Each row comes from the steps of one path. Every step used is in the known rows, and no mark comes twice. Write the path behind each row, first mark first.
Known rows
sagapud/vadi: [-1.57 -0.13 -1.41 -6.71 -4.07 -1.70  1.97 -2.51  2.00  2.30  1.41  1.14
 -1.47  0.80 -4.38 -0.87  0.82  2.03 -0.15 -3.64 -0.37  1.51  2.65  1.02
 -0.27 -0.90 -1.75 -0.54 -2.35 -2.36  3.19]
kemam/nuso: [ 5.21  2.13  0.46 -0.84 -1.23 -0.59  2.20  0.12  3.49 -2.57  1.40 -0.89
 -3.51  3.42  0.61 -2.20 -1.21  1.25  0.11 -0.25 -1.12  0.06  4.19 -0.47
  0.22 -3.14 -4.06 -2.32 -3.78 -2.54 -4.37]
sagapud/nuso: [-1.69 -1.37 -3.36 -2.08 -2.32 -1.68 -0.77 -1.74 -0.06  1.91 -1.08 -0.18
 -6.57  3.22  0.28 -2.53 -1.37  0.51 -2.25 -1.09 -0.66  2.09  3.09 -1.53
 -0.40 -4.46 -1.28 -0.15 -2.64 -4.87  0.14]
kotide/rali/kerenan/vadi/sagapud: [ 0.24  6.87 -0.04 -3.14  3.67  1.14  2.58 -1.19  1.87 -2.22  0.97  2.89
 -1.10 -0.50  1.53 -0.29 -2.36 -1.84  0.64 -1.82  0.44 -0.82 -2.17 -1.42
 -0.67  3.00  2.89 -1.58  1.18 -5.84  3.62]
kotide/rali: [ 1.02  6.08 -1.00 -3.15  2.38 -0.36  4.10 -2.78  2.74 -2.48 -1.24  0.65
 -3.15  1.75 -0.11 -3.22 -1.88 -2.16 -0.39 -3.82 -1.85 -0.17 -0.06 -0.60
 -1.60 -0.40 -0.62 -1.97 -0.48 -5.54  0.65]
kerenan/vadi: [ 0.99  2.24  1.66 -5.10 -2.53 -0.17  2.62  0.40  1.41  0.19 -1.41  2.53
  0.56  1.26 -1.37  1.81  0.18 -0.49 -0.33 -2.68 -3.11  1.26 -1.17  0.35
 -1.07  3.01 -0.71 -1.52 -2.13 -3.05 -1.20]
vadi/kerenan: [-0.65  0.81 -1.60 -0.69  0.09 -1.19  0.68 -1.01  2.87  0.13 -2.82 -1.31
 -3.60 -2.62 -1.84  0.98 -0.18 -1.67 -0.71 -1.05 -0.56 -3.14  3.15  0.81
  2.23  2.07  2.20 -0.09 -1.31 -4.73  0.38]
kerenan/vadi/sagapud/nuso: [ 0.34  0.53 -1.36 -1.23 -2.03 -0.37  1.15 -0.84  1.67 -0.12 -1.70  3.24
 -0.55  0.90 -1.08  4.04 -0.72 -1.09 -1.03 -0.88 -1.08  2.06 -0.14 -0.72
  1.03  3.18  1.59 -0.37  0.75 -3.06  0.20]
sagapud/kerenan/vadi/kemam: [ 0.73 -2.52 -1.57 -6.66 -1.56  0.63 -0.91 -0.78  1.99  3.24 -0.04  0.09
 -2.19 -0.19  1.21  1.07 -1.66 -1.07 -0.46 -0.44  0.26  0.40  1.50  1.78
 -0.46  3.38  1.11 -1.50 -4.06 -4.69  3.64]
kerenan/rali: [ 2.06  3.88 -1.31 -4.24 -1.21 -0.81  2.18  0.06  5.79 -1.36 -1.26  2.63
 -1.88  0.89 -2.94  2.54 -0.19 -1.75  0.45 -3.01 -3.41 -1.11 -0.61 -1.07
 -2.40  0.36 -1.48 -2.29 -2.19 -2.76 -0.36]
vadi/kemam/nuso: [ 3.62  0.24 -1.82  1.45  1.00  0.11  1.07 -1.05  4.22 -1.16  0.62 -2.13
 -6.14  0.26 -0.78  1.63 -2.10 -2.46  0.14  2.06 -0.65 -0.42  5.36  0.56
  0.11 -1.88 -0.62 -0.91 -2.61 -5.54 -3.82]
nuso/kemam: [-1.31 -1.20  2.30 -0.08  1.64 -1.61 -0.65  0.89  4.65 -1.84  1.09  0.14
 -4.04  4.06 -0.31 -3.97  1.28  1.85  1.15 -4.55 -2.21  0.37  3.43  1.63
 -0.16 -1.43 -4.56  0.58  0.19 -1.58 -2.41]
nuso/sagapud: [-0.06 -1.53  0.19 -3.44  0.81 -1.87 -0.68 -0.67  1.25 -5.30  1.42 -1.25
 -3.17  2.59 -1.33 -2.48 -0.43  0.17  0.98 -4.67 -1.86 -2.38  0.48 -0.24
  1.28 -1.49 -5.86 -1.11 -0.05 -2.25 -2.30]
kemam/nuso/kerenan/razuz: [ 4.48  1.83  1.31 -1.75 -0.90 -0.15  0.10  1.65  4.88 -1.87  1.46  1.12
 -3.00  4.68  3.71 -2.50 -0.14  1.57  1.33 -1.88 -1.36  1.45  3.08  0.16
  0.99 -2.47 -6.52 -2.11 -4.54 -1.19 -4.16]
nuso/sagapud/vadi: [-1.76 -2.30 -0.65 -5.86 -1.44 -2.46 -0.33 -1.60  1.35 -3.25  3.06  0.78
 -2.06  1.98 -2.26 -2.00  0.56  1.93  0.83 -4.98 -0.11 -0.82  0.90  0.48
  1.50 -1.23 -6.06 -0.78  0.12 -1.52  1.42]
rali/kerenan/razuz: [-0.05  3.27  2.50 -6.56 -0.23  2.28 -1.10  2.25  1.06  1.04  1.98 -0.36
 -1.48 -0.25 -0.81  2.06 -2.09 -0.42  2.08 -2.35  0.32 -1.62  0.13 -0.85
 -0.81 -0.02  0.52 -1.15 -4.46 -5.14  1.04]
kemam/nuso/kerenan: [ 3.80  0.80  0.17 -0.08  0.07 -1.28  0.07  0.46  4.33 -2.72  1.83  0.08
 -4.27  4.55  3.46 -5.05  0.33  2.43  0.85 -1.01 -1.55  0.50  3.83  0.07
  1.45 -3.08 -5.87 -1.48 -3.31 -0.91 -3.91]
kerenan/rali/kotide: [ 2.07  5.82 -1.59 -6.35  0.41  0.08  1.74  0.56  4.52 -0.50  0.83  3.63
 -1.52 -0.02 -2.08  2.65 -0.49 -1.12  2.27 -0.52 -1.84 -2.54 -1.22 -1.79
 -1.36 -0.99  0.69 -2.98 -2.31 -5.12  2.07]
vadi/sagapud: [ 1.64  0.49 -2.30  1.50  0.95 -0.56  1.43 -2.50  3.57 -2.76 -1.22 -2.08
 -2.42  0.24 -5.07  2.42 -1.21 -1.95  0.71 -1.94 -1.44 -1.93  2.78 -0.44
  2.65  0.84  1.68 -0.02  1.19 -2.53 -1.75]
kemam/nuso/sagapud/vadi/kerenan: [ 2.87 -0.43 -0.33 -1.81 -1.38 -1.93  0.49 -0.10  3.50 -3.98  3.56  1.29
 -2.98  1.94  1.70 -1.69 -0.39  2.47  0.35 -0.82  1.46 -0.54  3.80  0.04
  2.35 -1.85 -6.09 -2.00 -1.25 -1.52 -0.95]

Which path is each row?
[ 3.24  1.44 -0.80 -3.17 -0.64 -1.46  0.52  0.54  4.26 -3.75  4.45  3.39
 -2.37  1.17  2.13 -0.19 -0.31  2.36  1.34  0.50  1.95 -1.12  2.58 -0.80
  2.12 -1.81 -5.14 -2.75 -1.20 -2.32  0.92]  kemam/nuso/sagapud/vadi/kerenan/rali/kotide
[-2.61 -2.54 -1.30 -4.63 -1.14 -2.72 -0.86 -1.60  1.82 -2.77  2.08  1.15
 -2.16 -0.25 -1.58 -0.77  0.71  1.31  0.41 -3.96  0.89 -1.87  1.59  0.76
  2.71  0.40 -4.33 -0.47  0.98 -2.10  2.70]  nuso/sagapud/vadi/kerenan
[ 0.17  2.56 -2.41 -1.51 -0.39 -1.20  1.09 -0.19  5.56 -0.31 -3.14  1.79
 -2.81 -3.28 -1.71  3.83  0.08 -2.64 -0.52 -1.07 -1.11 -3.13  1.30  0.03
  0.83  3.29  2.15 -1.05 -0.81 -4.18  1.67]  vadi/kerenan/rali
[-0.30  2.18  1.08 -3.34  0.92  1.44 -0.53  0.99  0.79 -0.45  2.04  1.19
 -0.22 -1.39 -0.97  2.59 -1.32  0.09  1.63 -0.22  0.44 -1.84 -0.86 -1.02
  0.91  3.31  3.54 -0.26 -0.22 -4.02  2.06]  rali/kerenan/vadi/sagapud
[ 3.34 -0.29  0.09 -2.71 -1.68 -1.62  0.83 -0.05  3.26 -4.34  4.19  1.11
 -2.80  3.47  1.24 -2.49 -0.44  3.06  0.53 -1.42  0.69  0.18  3.47 -0.23
  1.44 -2.98 -7.35 -2.22 -1.67 -1.01 -1.82]  kemam/nuso/sagapud/vadi
[-1.89 -1.28 -2.87 -4.54 -2.60 -1.20  1.36 -3.17  2.86  2.92  1.35  0.44
 -3.36 -1.03 -4.48  1.69  0.20 -0.27 -0.09 -1.43  0.22  1.28  3.98  1.68
 -0.15 -0.63  0.12  0.08 -1.80 -4.52  3.22]  sagapud/vadi/kemam
[-0.28 -0.16 -0.46 -0.17 -1.07 -0.63  0.58 -0.20  2.57 -0.44 -1.13  3.97
 -0.89  1.63 -0.12  3.24  0.01 -0.50 -0.64 -1.35 -0.91  2.58  0.32 -0.27
  1.06  3.07  0.46  0.08  1.90 -2.42  0.15]  kerenan/vadi/sagapud/nuso/kemam
[ 4.57 -1.10  0.47 -3.41 -0.91 -0.76 -0.43  1.02  2.87 -3.97  3.39  0.72
 -2.42  3.72  4.01 -2.43 -1.43  2.16  0.46 -0.64  0.82 -0.19  2.39 -0.06
  1.33 -1.08 -6.60 -2.96 -2.73 -1.50 -1.72]  kemam/nuso/sagapud/kerenan/vadi
[ 2.98  0.24 -2.34  1.60  1.84 -0.37 -0.27 -0.50  6.17 -1.49  0.74  0.00
 -6.24  0.79  1.33  0.99 -0.88 -2.28  0.85  1.51 -1.22 -0.22  4.20  0.56
  0.26 -1.30 -1.86 -0.72 -2.10 -4.16 -2.80]  vadi/kemam/nuso/kerenan/rali
[ 0.46  7.68  0.97 -5.51  2.86  1.70  2.23 -0.27  2.18 -1.17  0.88  1.86
 -1.98  0.29  1.63 -0.66 -2.97 -2.14  1.06 -3.23  0.30 -0.56 -1.45 -1.29
 -1.84  0.62  0.74 -2.19 -1.74 -6.76  2.88]  kotide/rali/kerenan/razuz
[ 2.67  0.68  0.80 -1.94 -0.66  0.23  1.42  0.55  2.88 -1.66  0.45  2.45
 -1.64  0.49  0.86  3.73 -0.84 -1.73  0.01  0.47 -1.26  1.17  0.55  0.53
 -0.17  2.66 -1.62 -1.44 -1.05 -4.07 -2.18]  kerenan/vadi/kemam/nuso/sagapud
[-0.17 -3.84 -1.05 -6.08  0.35 -1.41 -2.77 -0.78  1.21 -3.25  2.33 -1.75
 -3.40  2.41  0.81 -3.54 -1.29  0.89  0.63 -4.07  0.21 -2.59  1.17  0.48
  1.52 -0.61 -5.43 -1.50 -1.63 -2.29  1.39]  nuso/sagapud/kerenan
[ 1.60  1.77  0.27 -1.79 -1.25  0.00  2.48 -0.60  2.72 -1.23 -1.68  2.32
  1.07  0.12 -2.63  4.49 -0.24 -1.65  0.10 -1.89 -2.24  0.66 -0.79 -0.02
  1.05  4.64  1.60 -0.82  0.68 -2.46 -0.83]  kerenan/vadi/sagapud
[-1.85 -3.12 -1.61 -4.44 -0.35 -2.14 -0.85 -2.11  1.96 -2.71  2.99  0.32
 -3.33  0.69 -2.45 -0.25  0.01  0.24  0.83 -3.45  0.30 -0.77  1.91  0.89
  1.37 -0.91 -4.72 -0.27  0.63 -2.81  1.54]  nuso/sagapud/vadi/kemam
[-1.06 -2.27 -3.29  3.94  1.08 -1.54 -1.51 -2.03  3.54 -1.50 -0.41  0.24
 -5.24  2.35 -1.25  0.56 -0.83 -0.25 -0.41 -1.15  0.22  0.85  4.24 -0.82
  2.70 -1.20  0.13  1.42  2.85 -2.60 -0.25]  vadi/sagapud/nuso/kemam
[-2.98 -2.60 -3.74 -1.40 -1.07 -2.37 -2.98 -1.68  0.65  1.79 -0.64  0.80
 -7.27  4.42  3.17 -5.50  0.17  1.64 -1.44 -1.82 -1.18  2.44  2.82 -1.02
  0.66 -4.43 -2.94  0.74 -2.27 -3.29  0.55]  sagapud/nuso/kerenan
[-0.69 -1.26 -5.04  2.45  0.64 -1.61 -1.74 -2.34  4.04 -1.31 -1.27  1.29
 -4.75  1.90 -0.67  1.18 -0.59 -1.09 -0.14 -1.03 -0.47  0.39  2.32 -1.60
  2.73 -0.53  0.46  0.72  1.86 -2.13  0.77]  vadi/sagapud/nuso/kerenan/rali
[ 1.54 -2.18 -3.46 -1.11  0.43 -0.12 -0.61 -2.63  3.55 -0.80 -0.35 -2.45
 -2.57  0.06 -2.81  1.50 -2.01 -1.38  0.51 -1.35  0.58 -1.91  3.40  0.20
  2.93  1.84  2.12 -0.47 -0.27 -2.58  1.79]  vadi/sagapud/kerenan
[-2.21  0.93 -2.92 -5.50 -3.79 -2.01  1.70 -1.80  4.61  2.57 -0.08  3.74
 -1.22 -2.77 -3.32  2.98  1.28  0.59 -0.44 -2.16  0.84 -0.08  2.20  1.02
  0.61  2.26  0.81 -0.69 -1.03 -2.94  5.79]  sagapud/vadi/kerenan/rali
[-2.15  1.88 -3.02 -6.48 -2.84 -1.53  1.50 -1.73  4.03  2.93  0.98  4.31
 -1.04 -3.24 -2.95  2.97  1.21  0.85  0.44 -0.90  1.45 -0.89  1.87  0.71
  1.12  1.65  1.76 -1.01 -1.24 -4.06  7.16]  sagapud/vadi/kerenan/rali/kotide
[ 0.88 -1.66 -0.59 -8.11 -2.59  0.24 -0.42 -0.20  1.51  2.95  0.02  0.64
 -0.92  1.05  1.30 -0.69 -1.19  0.53 -0.52 -2.00 -0.24  0.41  0.52  1.45
 -0.60  3.04 -0.23 -2.08 -4.47 -3.39  3.61]  sagapud/kerenan/vadi
[-3.06 -2.86 -1.68  0.10 -0.66 -2.15 -2.47 -0.44  1.74  1.14  0.35  1.35
 -7.30  4.72  2.28 -4.39 -0.02  2.13 -1.47 -1.97 -0.32  2.94  4.00 -0.45
 -0.35 -4.38 -3.55  1.01 -0.59 -3.56 -0.04]  sagapud/nuso/kemam
[-0.20  6.60 -0.27 -3.90  3.91  0.71  2.13 -1.40  1.51 -1.97  1.28  0.76
 -3.17  0.27  1.23 -3.32 -2.56 -1.33  0.60 -2.41  0.17 -1.62 -0.74 -1.42
 -1.43 -0.15  1.45 -1.66 -0.50 -6.39  2.98]  kotide/rali/kerenan
[-0.15  6.67  0.00 -3.82  3.85  1.32  2.46 -1.12  1.74 -1.32  1.01  2.48
 -2.28 -0.95  2.14 -0.40 -2.67 -2.43  0.42 -1.08  0.30 -0.59 -1.69 -0.90
 -1.78  2.33  2.72 -1.45  0.09 -7.15  3.56]  kotide/rali/kerenan/vadi/kemam
[ 0.02  3.87 -2.58 -2.93  0.88 -0.63  0.81  0.11  4.75  0.17 -1.42  2.52
 -2.52 -4.08 -1.08  3.95 -0.05 -2.14  0.82  0.76 -0.12 -4.18  0.87 -0.58
  1.54  2.28  3.64 -1.50 -1.09 -5.83  3.41]  vadi/kerenan/rali/kotide
